Known rows, with every way that one mark hangs from another
Q926{Q734{Q353}}: -.16	-.12	.10	-.03	.02	-.10	-.43	.00	.05	-.17	-.02	.19	.31	.06	-.06	-.16
Q598{Q663}: -.08	.06	.03	-.07	-.03	-.09	.10	.03	-.02	.02	.01	-.08	-.06	.06	.15	-.10
Q343{Q899{Q821}}: .15	.12	-.11	.15	.08	.10	-.02	-.25	-.07	.07	-.02	.04	-.01	-.28	-.10	-.21
Q926{Q734{Q663} Q899{Q821}}: -.11	.16	-.01	.06	.08	-.33	-.51	.08	-.06	-.17	-.04	.18	.21	-.33	-.13	-.35
Q353{Q598}: -.13	-.06	.05	-.15	-.04	-.06	.03	-.02	.00	-.07	.01	.00	.03	-.02	.18	-.03
Q734{Q343 Q353{Q598} Q663 Q926{Q899{Q821}}}: -.23	-.18	.21	.12	-.08	-.26	-.35	-.15	.07	-.33	-.06	.26	.16	-.53	.02	-.31
Q926{Q899}: -.04	-.02	-.05	.07	.04	-.15	-.09	.10	-.04	-.04	-.01	-.07	-.10	-.21	-.06	-.07
Q926{Q734{Q353 Q663} Q899}: -.21	-.01	.19	.02	.02	-.34	-.52	.05	.07	-.27	-.07	.31	.25	-.08	-.03	-.25
Q734{Q343 Q353{Q598} Q663 Q926}: -.16	-.22	.34	-.02	-.17	-.08	-.08	-.21	.17	-.31	-.05	.35	.21	-.11	.13	-.14
Q734{Q343 Q663{Q598} Q926{Q899}}: -.19	-.05	.06	.08	-.07	-.16	.10	-.03	.06	-.12	-.02	.16	-.15	-.28	-.08	-.17
Q663{Q598}: -.22	-.03	-.06	-.05	-.01	-.04	.10	.00	.00	.09	.02	-.03	-.14	.05	.10	-.01
Q734{Q343{Q899{Q821}} Q663}: .08	.18	.04	.10	-.03	.06	.08	-.36	.03	.04	-.03	.21	.17	-.26	-.12	-.30
Q734{Q343 Q353 Q663{Q598} Q926{Q899}}: -.29	-.22	.19	.14	-.09	-.19	-.10	-.08	.13	-.19	-.05	.26	-.04	-.24	-.02	-.18
Q821{Q899}: .08	.09	-.05	.12	.04	-.17	-.21	-.05	-.05	.02	.00	-.10	-.02	-.12	-.07	-.05
Q926{Q734{Q343 Q663{Q598}} Q899{Q821}}: -.37	.09	-.06	-.03	.00	-.32	-.32	.02	-.03	-.05	.01	.15	.19	-.33	-.15	-.42
Q926{Q734 Q899{Q821}}: -.11	.05	-.16	.08	.12	-.24	-.50	.12	-.12	-.10	.00	.00	.17	-.43	-.22	-.32
Q343{Q899}: .14	.07	-.04	.08	.04	.13	.17	-.20	.00	.04	-.03	.05	-.06	-.05	-.05	-.10

Rows
-.19	.16	-.04	-.02	.00	-.04	-.03	-.29	.01	.04	.00	.27	.24	-.18	-.14	-.45
Q926{Q734{Q343{Q899{Q821}} Q663{Q598}}}
-.30	-.01	.17	-.06	-.06	-.05	-.07	-.32	.14	-.08	-.04	.39	.28	.10	-.04	-.36
Q926{Q734{Q343{Q899} Q353 Q663{Q598}}}
-.31	-.27	.10	.09	-.08	-.26	-.24	-.06	.00	-.26	-.01	-.02	.05	-.56	.07	-.37
Q734{Q343 Q353{Q598{Q663}} Q926{Q899{Q821}}}
.11	-.09	.26	.19	-.09	.12	.07	-.39	.17	-.21	-.09	.40	.14	-.14	-.10	-.22
Q734{Q343{Q899} Q353 Q663 Q926}
-.46	-.10	.06	-.09	.02	-.44	-.56	.08	-.06	-.24	-.01	.00	.22	-.31	.16	-.45
Q926{Q734{Q353{Q598{Q663}}} Q899{Q821}}
-.10	.12	.07	-.04	.04	-.30	-.32	.10	.00	-.20	-.04	.19	.15	-.12	-.09	-.25
Q926{Q734{Q663} Q899}
-.29	.02	.10	.03	-.02	-.08	-.25	-.35	.08	-.04	-.03	.36	.32	-.13	-.08	-.46
Q926{Q734{Q343{Q899{Q821}} Q353 Q663{Q598}}}
.03	.06	-.12	.06	.05	.09	-.15	-.24	-.04	.00	.01	.10	.32	-.33	-.31	-.43
Q926{Q734{Q343{Q899{Q821}}}}
-.22	-.11	-.03	.14	.10	-.28	-.71	.07	-.05	-.18	-.03	.09	.24	-.38	-.18	-.33
Q926{Q734{Q353} Q899{Q821}}
-.44	-.06	.15	-.04	.01	-.37	-.43	.06	.07	-.18	-.04	.28	.12	.00	.06	-.26
Q926{Q734{Q353 Q663{Q598}} Q899}
-.09	-.12	.16	.28	-.04	-.20	-.38	-.12	.07	-.25	-.07	.25	.15	-.52	-.17	-.27
Q734{Q343 Q353 Q663 Q926{Q899{Q821}}}
-.11	-.22	.21	.00	-.12	.05	.19	-.32	.10	-.21	-.04	.12	.04	-.19	.13	-.32
Q734{Q343{Q899} Q353{Q598{Q663}} Q926}
.03	.00	.02	.22	-.03	-.15	-.18	-.05	.00	-.17	-.04	.15	.05	-.57	-.21	-.27
Q734{Q343 Q663 Q926{Q899{Q821}}}
-.39	-.10	.25	-.06	-.14	-.13	-.02	-.17	.16	-.02	-.01	.26	.12	.14	.13	-.11
Q734{Q343 Q353 Q663{Q598}}
-.50	-.06	.08	.02	-.02	-.36	-.51	-.04	.04	-.12	-.01	.25	.27	-.29	-.09	-.43
Q926{Q734{Q343 Q353 Q663{Q598}} Q899{Q821}}
-.36	-.25	.16	-.19	-.09	-.10	-.31	-.09	.09	-.22	.01	.18	.42	-.02	.00	-.27
Q926{Q734{Q343 Q353{Q598}}}
-.25	-.06	.31	-.14	-.10	-.19	-.18	-.14	.13	-.20	-.05	.29	.18	.13	.32	-.05
Q734{Q353{Q598} Q663}
-.16	.01	.22	-.06	-.03	-.19	-.43	-.04	.10	-.22	-.06	.36	.37	.15	.04	-.18
Q926{Q734{Q353 Q663}}
